What can hang from each mark:
q309: q199
q121: q347
q295: q199
q347: q121 q142 q199 q583 q926
q199: q295 q309
q583: q347
q926: q347 q359
q359: q926

Every row comes from one small tree of marks. The marks that hang from a mark follow it in brackets, in the order of their numbers. Every link used is in the known rows. Which tree was each row made from?
Known rows:
q121{q347{q142 q199{q309} q583 q926{q359}}}: [ 1.98  1.07  2.66 -2.01 -2.17 -0.78 -0.58  0.32 -1.47 -0.04 -0.97  0.39
  0.07 -2.78 -0.14  0.62 -2.38  1.17 -0.42  1.47  0.44 -3.72  4.60  2.09
 -1.34  2.96 -0.29  5.64 -0.50 -4.05 -0.44  1.63]
q583{q347{q121 q142 q926}}: [ 1.59  0.71 -0.34 -1.99  0.28 -0.55 -2.88 -0.50 -0.96 -0.24 -0.96 -0.23
  1.25 -1.06  0.41 -1.92 -0.27  2.87 -1.02 -0.65  1.01 -0.68  2.41  1.86
 -1.03  1.02  1.55  2.04 -1.84 -1.38 -0.59  0.89]
q121{q347{q142 q199{q295} q583 q926{q359}}}: [ 0.70  1.19  3.38 -1.98 -1.79 -0.77 -0.15 -0.40 -1.54  0.14 -0.94  0.59
  0.93 -5.16 -0.40 -0.65 -2.50  1.80 -0.35  0.40  0.78 -2.79  4.32  2.79
 -1.29  2.78  0.17  4.95 -0.38 -3.78 -0.65  1.53]
q926{q347}: [ 1.03  0.75 -1.26 -0.63 -2.56 -0.23 -1.25 -0.14 -0.29 -0.72 -1.41  1.91
  0.38 -0.68  0.23 -0.54  0.05  1.13 -0.52 -0.01 -0.49 -1.82  1.34  0.45
 -0.49  1.16  0.07  1.14  0.20  0.83 -0.24  0.42]
q347{q121 q142 q583}: [ 0.80  0.11  0.44 -3.52 -1.45  1.14 -1.90  0.58 -1.95 -0.02 -0.67 -1.72
 -0.17 -1.78  0.58 -1.23  0.46  2.47 -0.02 -0.38  1.56 -1.00  2.64  1.37
 -0.70  2.09  0.67  2.86 -0.78  0.28 -1.34 -0.24]
q583{q347{q121 q142 q199{q309} q926}}: [ 2.98  1.47  0.54 -0.73  0.67 -1.34 -2.89 -0.72 -0.71 -0.39 -0.80 -0.71
  0.40 -0.99  0.21 -1.06 -1.34  2.85 -0.81  1.49  1.11 -1.75  3.54  1.80
 -1.09  2.07  0.51  3.52 -1.20 -2.08 -0.68  1.26]
q121{q347{q926}}: [ 0.24  2.04  0.20 -1.32 -1.51 -0.29 -0.53 -0.50  0.07 -0.56 -1.37  1.48
  1.09 -1.35 -0.55 -0.25 -0.99  0.42 -0.91  0.62 -0.45 -1.79  0.92  0.76
 -0.23  0.88  0.56  1.47 -0.89 -2.07  0.09  0.88]
q309{q199}: [-0.02  1.39 -0.05  0.33 -0.11  0.22 -1.02 -0.24  0.40 -0.17 -0.41  0.94
 -0.16 -0.42 -0.34 -0.42  0.00  1.28  0.99  0.55 -0.39 -2.04  1.43  0.27
 -0.16  2.26 -0.67  1.10 -1.50  0.05 -0.75 -0.03]
q121{q347{q142 q199 q926{q359}}}: [ 0.89  1.39  1.08 -3.82 -1.29 -0.02 -0.69  0.80 -0.79 -0.04 -1.21  1.42
  1.10 -3.14 -0.65 -0.64 -2.05  0.63 -0.15  0.09  0.56 -3.17  3.52  1.54
 -1.33  2.22 -0.62  3.72 -1.17 -4.11 -0.52  1.95]
q295{q199}: [ 0.69  1.65  0.14  0.44 -0.42 -0.14 -0.03 -1.11  0.18 -0.10 -0.74  0.64
  0.15 -0.31  0.35 -0.75 -0.43  0.47  0.60  1.71  0.22 -2.48  1.49  1.29
 -0.25  1.72 -0.51  1.42 -1.31  0.33 -0.59 -0.19]
q295{q199{q309}}: [ 1.92  1.77  0.79  2.26 -0.52 -1.13  0.22 -1.34 -0.05 -0.13 -0.65  0.56
 -0.37 -0.14  0.38 -0.18 -0.32  0.04  0.61  2.74 -0.74 -3.16  2.18  1.16
 -0.01  2.26 -0.27  2.18 -1.02 -0.27 -0.29 -0.17]
q359{q926{q347{q121}}}: [ 1.38  0.25 -1.24 -0.65 -1.72  1.16 -2.35  0.08 -1.78 -0.92 -1.15  0.53
  0.29 -1.29  0.20 -0.97  1.07  1.73 -0.33  0.87  0.31 -3.34  1.25  0.41
 -0.77  1.40  0.26  0.97  1.50  1.38 -1.45  0.12]
q359{q926{q347{q121 q142 q199{q295 q309}}}}: [ 2.74  0.76  2.25  0.69 -1.49 -0.70 -2.70 -0.58 -2.81 -0.63 -0.89 -0.30
 -0.04 -4.76 -0.30 -1.48  0.42  2.72 -0.29  2.09  0.49 -3.88  3.66  1.16
 -0.77  3.05 -0.07  2.97  2.10 -0.32 -2.26  0.68]
q926{q347{q142 q199{q309} q583} q359}: [ 2.82 -0.26  1.13 -1.71 -3.11 -0.55 -1.50  1.02 -1.73 -0.15 -1.00  0.85
 -0.80 -1.90  0.84  0.38 -1.41  1.76  0.19  1.00  0.44 -3.57  5.06  1.68
 -1.57  3.39 -0.57  5.22  0.71 -1.06 -0.77  1.13]
q583{q347}: [ 0.89  0.64 -0.13  2.39 -0.09 -1.07 -0.28 -0.74  0.34 -0.68 -1.32  1.53
  0.66  0.27  0.73  0.18 -0.18  1.06 -0.88  0.46 -0.15  0.07  1.00  1.15
 -0.34  0.44  0.31  0.88 -0.35 -0.62  0.26  0.02]
q199{q295 q309}: [ 1.49  1.35  1.63  4.19 -0.83 -2.35  0.37 -1.68 -0.72 -0.58 -0.96  1.48
 -0.02 -3.03  0.20 -0.69  0.14  0.66  0.06  1.67 -2.03 -1.03  2.23  0.66
  0.43  2.39  0.71  1.74 -0.14 -1.01 -0.28 -0.14]
q347{q121 q199{q295 q309} q583 q926{q359}}: [ 2.17  1.52  1.08  0.89 -0.20 -0.49 -0.62 -1.71 -1.86 -0.23 -0.39 -0.69
 -0.12 -3.29  0.90 -1.19 -2.21  2.49  0.99  2.58  0.04 -3.53  4.41  2.13
 -1.06  4.19  0.90  5.39 -0.45 -1.76 -0.65  1.06]
q347{q121 q142 q199{q309} q583 q926{q359}}: [ 2.62  0.64  0.52 -3.20 -0.69  0.38 -2.01  0.31 -2.37  0.19 -0.42 -1.28
 -0.41 -1.79  0.96 -1.06 -1.86  2.88  0.74  1.23  1.08 -3.76  4.98  1.88
 -1.51  3.81  0.40  5.77 -1.03 -2.26 -1.00  1.41]
q926{q347{q142 q583}}: [ 1.49 -0.44  0.29 -2.73 -3.36  0.12 -2.14  0.65 -1.46 -0.15 -1.10  0.53
 -0.10 -1.33  0.60 -0.36 -0.07  2.55 -0.90 -0.60  1.07 -1.57  2.82  1.37
 -0.99  1.47  0.22  2.64  0.02  0.71 -0.86  0.23]
q199{q295}: [ 0.26  1.24  0.81  2.31 -0.77 -1.27  0.38 -1.20 -0.57 -0.39 -1.01  1.35
  0.59 -2.96  0.16 -1.24  0.08  1.13  0.01  0.63 -0.98 -0.48  1.41  0.87
  0.24  1.76  0.50  0.96 -0.38 -0.45 -0.44 -0.13]
q347{q142 q583}: [ 0.73 -0.01  1.15 -1.89 -1.92  0.17 -1.11  0.58 -1.25  0.09 -0.89 -0.29
 -0.21 -1.03  0.58 -0.34  0.05  2.24 -0.41 -0.64  0.87 -0.64  2.58  1.29
 -0.42  1.48  0.00  2.41 -0.59 -0.48 -1.12 -0.16]

Which tree is each row?
[ 2.58  1.11  1.82  0.62 -2.23 -2.27 -1.70 -0.54 -1.26 -0.42 -1.07  1.31
 -0.09 -4.18 -0.33 -1.15 -0.64  1.94 -0.60  1.25 -0.35 -2.30  3.96  1.17
 -0.53  3.01 -0.25  3.15  0.59 -0.86 -1.07  0.78]
q926{q347{q142 q199{q295 q309}}}
[ 1.63  1.28 -0.15 -2.66  0.68 -0.48 -2.96 -0.25 -0.58 -0.32 -0.88 -0.60
  1.00 -0.94  0.15 -1.65 -1.39  3.26 -0.70  0.13  1.97 -1.32  2.75  1.98
 -1.24  1.44  0.15  2.71 -1.42 -1.52 -0.88  1.18]
q583{q347{q121 q142 q199 q926}}
[ 2.02  0.75 -0.41 -2.81  0.70 -0.06 -2.20  0.03 -1.11 -0.16 -0.85  0.09
  1.12 -1.75  0.74 -1.66 -1.72  2.55  0.08 -0.05  1.32 -2.34  3.98  2.39
 -1.87  2.14  0.31  3.77 -1.36 -2.41 -0.61  1.84]
q583{q347{q121 q142 q199 q926{q359}}}
[ 2.39  0.84  0.82  0.74 -2.10 -0.43 -0.62 -1.41 -2.21 -0.74 -0.67 -0.02
 -0.38 -4.18  0.95 -0.54 -1.04  1.69  0.68  2.47 -0.24 -3.82  4.32  2.06
 -1.44  4.07  0.75  5.37  1.36  0.11 -0.47  0.59]
q926{q347{q121 q199{q295 q309} q583} q359}
[ 1.55 -0.24 -0.39 -4.46 -3.10  1.09 -2.81  0.42 -2.09 -0.33 -0.93 -1.01
 -0.15 -1.96  0.45 -1.12  0.60  2.79 -0.69 -0.70  1.52 -1.95  2.86  1.44
 -1.33  1.87  0.80  3.06  0.05  1.28 -1.11  0.10]
q926{q347{q121 q142 q583}}
[ 1.27 -0.09 -0.25 -0.81 -2.35  1.63 -2.41 -0.19 -2.17 -0.81 -1.02 -0.63
 -0.13 -0.60  0.74 -0.16  0.59  2.70 -0.55  1.14  1.26 -3.27  1.39  1.01
 -0.91  1.46  0.36  2.06  1.95  1.90 -1.50 -0.27]
q359{q926{q347{q121 q583}}}
[ 1.01  1.49 -0.35 -0.82  0.49  0.41 -0.61 -1.24 -1.36 -0.28 -0.66  0.28
  0.81 -3.82  0.36 -2.55 -1.66  2.02  1.25  1.21 -0.03 -2.87  3.35  1.73
 -1.08  3.39  0.60  3.57 -1.08 -1.68 -0.63  1.41]
q347{q121 q199{q295} q926{q359}}
[ 2.81  0.18  1.38 -1.63 -2.31  0.67 -3.42  0.69 -2.78 -0.53 -0.78 -1.38
 -0.92 -1.69  0.40 -0.06 -0.16  3.20 -0.53  2.01  1.81 -4.18  3.45  1.35
 -1.16  2.65 -0.64  3.86  2.21  0.51 -2.26  0.34]
q359{q926{q347{q121 q142 q199{q309} q583}}}
[ 2.71  1.45 -0.52  1.02  1.05 -0.84 -1.22 -1.09 -0.61 -0.68 -0.84  0.50
  0.43 -0.49  0.96 -0.50 -1.98  1.71  0.22  2.18 -0.15 -2.95  3.61  1.91
 -1.46  2.75  0.70  4.22 -0.88 -2.46  0.19  1.57]
q583{q347{q121 q199{q309} q926{q359}}}
[ 1.33 -0.25 -0.68 -0.80 -3.10  0.35 -0.47  0.24 -1.19 -0.40 -1.22  1.78
 -0.01 -0.92  1.30  0.15 -0.59  1.29  0.09  0.07 -0.24 -2.75  3.00  1.44
 -1.34  2.07  0.32  3.17  0.45  0.36  0.06  0.63]
q926{q347{q583} q359}
[ 1.70  0.20  0.25 -2.96 -1.60  0.21 -1.51 -0.02 -2.35 -0.30 -0.93  0.48
  0.69 -5.59  0.13 -2.44 -0.22  2.02  0.66  0.14  0.54 -3.07  4.51  1.88
 -1.66  3.62  0.28  3.83  0.30 -0.65 -1.20  1.29]
q926{q347{q121 q142 q199{q295}} q359}
[ 0.93  0.96 -0.36 -4.01 -0.36  1.18 -2.00  0.69 -1.26 -0.24 -0.79 -1.25
  0.02 -2.25 -0.19 -1.79 -0.23  2.04  0.42  0.23  1.64 -1.51  2.57  0.81
 -0.76  2.33 -0.74  2.39 -0.87 -0.60 -1.61  0.46]
q347{q121 q142 q199}
[ 1.53  0.77 -1.19 -0.13  0.51 -0.06 -0.94 -1.05 -0.68 -0.52 -0.97  0.94
  1.31 -0.70  1.11 -1.20 -0.80  1.47  0.11  0.35 -0.24 -1.95  2.49  1.99
 -1.42  1.58  1.45  2.67 -1.36 -1.58  0.32  1.24]
q583{q347{q121 q926{q359}}}
[ 2.44  0.74  2.59  0.44 -2.92 -1.76 -1.71 -0.67 -1.71 -0.36 -0.85  0.33
 -0.51 -3.91  0.12 -0.30 -1.12  2.80 -0.77  1.49  0.50 -2.22  4.31  1.89
 -0.68  2.99 -0.07  4.31  1.08 -0.28 -1.11  0.37]
q926{q347{q142 q199{q295 q309} q583}}
[ 1.45  0.24  0.24 -1.00 -0.03 -0.23 -1.90 -0.20 -1.07 -0.43 -1.05 -0.42
  0.71 -1.49  0.32 -1.25  0.82  1.93 -0.83 -0.48  0.78 -0.21  2.18  1.62
 -0.87  1.11  0.98  1.72 -0.84 -0.72 -0.64  0.27]
q583{q347{q121 q142}}
[ 1.77  0.53  0.46 -1.12  0.38 -0.92 -1.46  0.35 -0.40 -0.01 -1.07  1.64
  1.15 -1.04  0.60 -1.01 -2.19  2.28 -0.30 -0.20  0.82 -1.84  3.90  2.22
 -1.52  1.76 -0.29  3.31 -1.34 -3.10 -0.28  2.00]
q583{q347{q142 q199 q926{q359}}}
[ 0.98  1.12 -0.30 -1.34 -0.90  0.60 -0.63  0.01 -0.65 -0.02 -0.78  0.66
  0.09 -0.06  0.96 -0.40 -2.83  2.51  0.81  0.97  0.75 -2.82  3.15  1.63
 -1.19  2.44 -0.57  4.08 -0.87 -1.41 -0.43  1.22]
q347{q199 q583 q926{q359}}
[ 2.03  1.88  1.44  4.17  0.80 -1.93 -0.42 -2.17 -0.51 -1.06 -0.85 -0.26
  0.17 -2.92  0.25 -0.66 -0.80  1.61 -0.42  2.95 -0.17 -0.92  2.42  1.85
 -0.42  2.37  0.58  2.97  0.55 -0.88 -0.22  0.00]
q583{q347{q121 q199{q295 q309}}}
[ 2.93 -0.24  0.16 -3.29 -2.61  0.63 -1.99  0.73 -2.44 -0.29 -0.77 -0.75
 -0.84 -2.65  0.78 -0.55 -0.84  2.18  0.47  1.00  1.02 -4.01  5.05  1.83
 -1.94  3.78  0.19  5.66  0.52 -0.55 -0.96  1.09]
q926{q347{q121 q142 q199{q309} q583} q359}
[ 1.89  1.64  3.41 -0.16 -1.24 -2.08  0.03 -0.69 -1.37 -0.14 -1.07  1.64
  0.96 -5.69 -0.64 -0.74 -1.87  0.40 -0.25  1.57 -0.97 -3.44  4.75  1.94
 -0.92  3.37  0.41  4.63 -0.75 -4.79 -0.45  2.04]
q121{q347{q142 q199{q295 q309} q926{q359}}}
[ 1.66 -0.76  1.46 -1.21 -3.10  0.29 -2.52  1.08 -2.21 -0.19 -1.20  0.59
 -0.04 -1.00  0.47  0.02  0.43  3.18 -1.06 -0.04  1.13 -2.78  2.49  1.19
 -0.82  1.12 -0.26  2.01  1.48  0.59 -1.73  0.15]
q359{q926{q347{q142 q583}}}
[ 0.77  1.18 -0.96 -2.31 -0.71  0.90 -1.84 -0.71 -1.20 -0.31 -0.59 -1.23
  0.24 -0.15  0.81 -1.28 -0.95  2.83  0.03  0.41  1.02 -1.61  1.73  1.32
 -0.65  1.64  1.06  2.79 -1.21  0.31 -0.65  0.25]
q347{q121 q583 q926}
[ 0.45  2.08  0.17 -1.70 -1.11  0.10  0.14  0.03 -0.10 -0.47 -1.29  1.71
  1.03 -2.13 -0.46 -0.09 -2.40 -0.06 -0.01  1.19 -0.13 -3.30  2.46  1.23
 -1.16  2.16 -0.63  3.30 -0.72 -3.29  0.08  1.75]
q121{q347{q199 q926{q359}}}
[ 1.45  0.52 -0.50  1.82  0.06 -1.09 -0.38 -0.65  0.11 -0.31 -1.18  2.54
  1.36 -0.05  1.15 -0.44 -1.43  1.40 -0.25  0.15 -0.93 -1.66  2.55  1.88
 -1.10  1.09  0.82  2.26 -1.29 -2.18  0.52  1.38]
q583{q347{q926{q359}}}
[ 2.56  0.90 -0.03  0.86 -1.50 -0.52 -0.56 -1.24 -1.75 -0.83 -0.87  1.03
 -0.10 -4.34  0.51 -1.28 -0.55  0.98  0.82  2.37 -1.06 -3.76  4.13  1.43
 -1.24  3.94  0.69  4.24  0.92 -0.53 -0.37  1.14]
q926{q347{q121 q199{q295 q309}} q359}
[ 2.01 -0.05 -0.39 -1.92  0.25 -0.13 -1.96 -0.11 -1.38 -0.07 -0.95  0.43
  1.37 -1.98  0.85 -1.84 -0.51  2.21 -0.30 -0.84  0.35 -1.96  3.66  2.25
 -1.64  1.77  1.51  3.24 -1.81 -2.35 -0.09  1.50]
q583{q347{q121 q142 q926{q359}}}
[ 1.43  0.44  0.15 -5.00 -0.75  1.38 -2.12  0.69 -2.07  0.24 -0.48 -1.24
  0.16 -1.99  0.84 -1.70 -1.88  3.26  0.80  0.06  1.99 -2.91  4.39  2.10
 -1.69  3.13  0.17  4.97 -1.54 -1.74 -1.34  1.37]
q347{q121 q142 q199 q583 q926{q359}}
[ 1.60  1.95  2.82 -2.14 -2.15 -0.99 -1.43  0.03 -0.88 -0.20 -0.96 -0.41
 -0.08 -1.87 -0.59  0.63 -2.23  1.81 -1.16  1.62  1.24 -2.68  3.35  1.65
 -0.68  2.02 -0.20  4.49 -0.61 -3.07 -0.70  1.14]
q121{q347{q142 q199{q309} q583 q926}}
[ 0.19  0.53  2.30 -2.64 -2.70  0.21 -0.52  0.59 -1.12 -0.23 -1.22 -0.07
  0.26 -2.46 -0.38  0.43 -0.09  0.78 -1.26 -0.16  0.95 -0.98  2.14  1.49
 -0.46  1.15  0.19  2.78 -0.02 -1.66 -0.64  0.00]
q121{q347{q142 q583}}
[ 2.64  1.76  0.94  3.32  1.21 -1.74 -0.57 -2.15 -0.92 -0.66 -0.71  0.75
  0.81 -3.01  0.85 -1.24 -1.95  1.80  0.13  2.54 -0.74 -2.67  3.93  2.47
 -1.19  3.21  1.35  4.35 -0.48 -2.59  0.15  1.45]
q583{q347{q121 q199{q295 q309} q926{q359}}}
[ 0.11  1.73  3.12 -0.73 -1.53 -1.02  0.04 -0.25 -0.74 -0.43 -1.22  0.66
  0.79 -5.59 -1.41 -0.82 -0.76  0.62 -0.81  0.68  0.52 -1.07  2.46  1.54
 -0.27  2.11 -0.61  2.45  0.01 -2.58 -0.95  0.52]
q121{q347{q142 q199{q295}}}
[ 0.13  1.48  2.39 -3.12 -2.39  0.24 -0.70  0.76 -0.83 -0.29 -1.13 -0.55
  0.01 -2.41 -0.67  0.65 -1.20  1.18 -1.05  0.63  1.95 -1.48  2.41  1.58
 -0.72  1.61 -0.95  3.42  0.25 -1.73 -1.06  0.26]
q121{q347{q142 q199 q583}}
[ 0.96  0.57 -1.02 -2.49 -0.70  1.15 -1.02 -0.52 -1.66 -0.14 -0.61 -0.46
  0.39 -0.91  1.31 -1.31 -1.07  2.26  0.72  0.33  0.53 -2.85  2.89  1.69
 -1.34  2.44  1.22  3.80 -1.32 -0.71 -0.31  0.77]
q347{q121 q583 q926{q359}}
[ 1.62  2.41  2.02 -2.21 -1.35 -1.30 -1.48  0.17 -0.52 -0.39 -1.16  0.53
  0.45 -2.56 -1.11 -0.04 -1.69  0.87 -1.12  1.48  0.32 -2.69  3.11  0.98
 -0.48  2.02 -0.45  3.38 -0.88 -3.60 -0.69  1.39]
q121{q347{q142 q199{q309} q926}}
[ 1.50  0.48 -0.29 -5.17 -2.58  1.35 -3.14  0.56 -1.89 -0.39 -0.86 -1.44
 -0.31 -2.03  0.26 -0.88 -0.62  3.19 -0.37  0.23  2.60 -2.27  3.15  1.58
 -1.47  2.32 -0.37  3.75  0.30  1.04 -1.48  0.49]
q926{q347{q121 q142 q199 q583}}
[ 2.79  1.57  2.06  1.49  0.84 -2.38 -2.26 -1.81 -1.27 -0.35 -0.68 -0.48
  0.82 -3.41  0.15 -1.68 -1.27  3.02 -0.80  1.72  0.51 -1.48  3.89  2.38
 -0.84  2.48  1.18  3.60 -0.85 -2.36 -0.79  1.19]
q583{q347{q121 q142 q199{q295 q309} q926}}
[ 0.56  1.37  1.12 -3.00 -1.82 -0.66 -1.43  0.14 -0.73 -0.12 -1.34  1.02
  1.28 -2.48 -0.92 -0.89 -0.61  0.81 -1.24 -0.52  0.21 -1.67  2.10  1.01
 -0.46  0.99  0.54  1.79 -1.45 -2.91 -0.57  1.07]
q121{q347{q142 q926}}
[ 1.74  2.30  0.81 -0.23 -1.10 -0.90  0.34 -0.46 -0.27 -0.58 -1.20  1.80
  0.45 -1.97 -0.26  0.61 -2.41 -0.52  0.01  2.33 -0.99 -3.76  3.09  1.15
 -0.95  2.63 -0.31  4.03 -0.39 -3.86  0.19  1.69]
q121{q347{q199{q309} q926{q359}}}
[ 2.28  1.57  2.24 -1.07 -0.48 -0.97 -2.32 -1.27 -2.16 -0.05 -0.32 -1.85
 -0.19 -3.59  0.23 -1.65 -1.61  3.66 -0.07  1.59  1.28 -2.27  4.16  2.14
 -0.65  3.47  0.91  4.71 -0.76 -1.44 -1.54  0.82]
q347{q121 q142 q199{q295 q309} q583 q926}
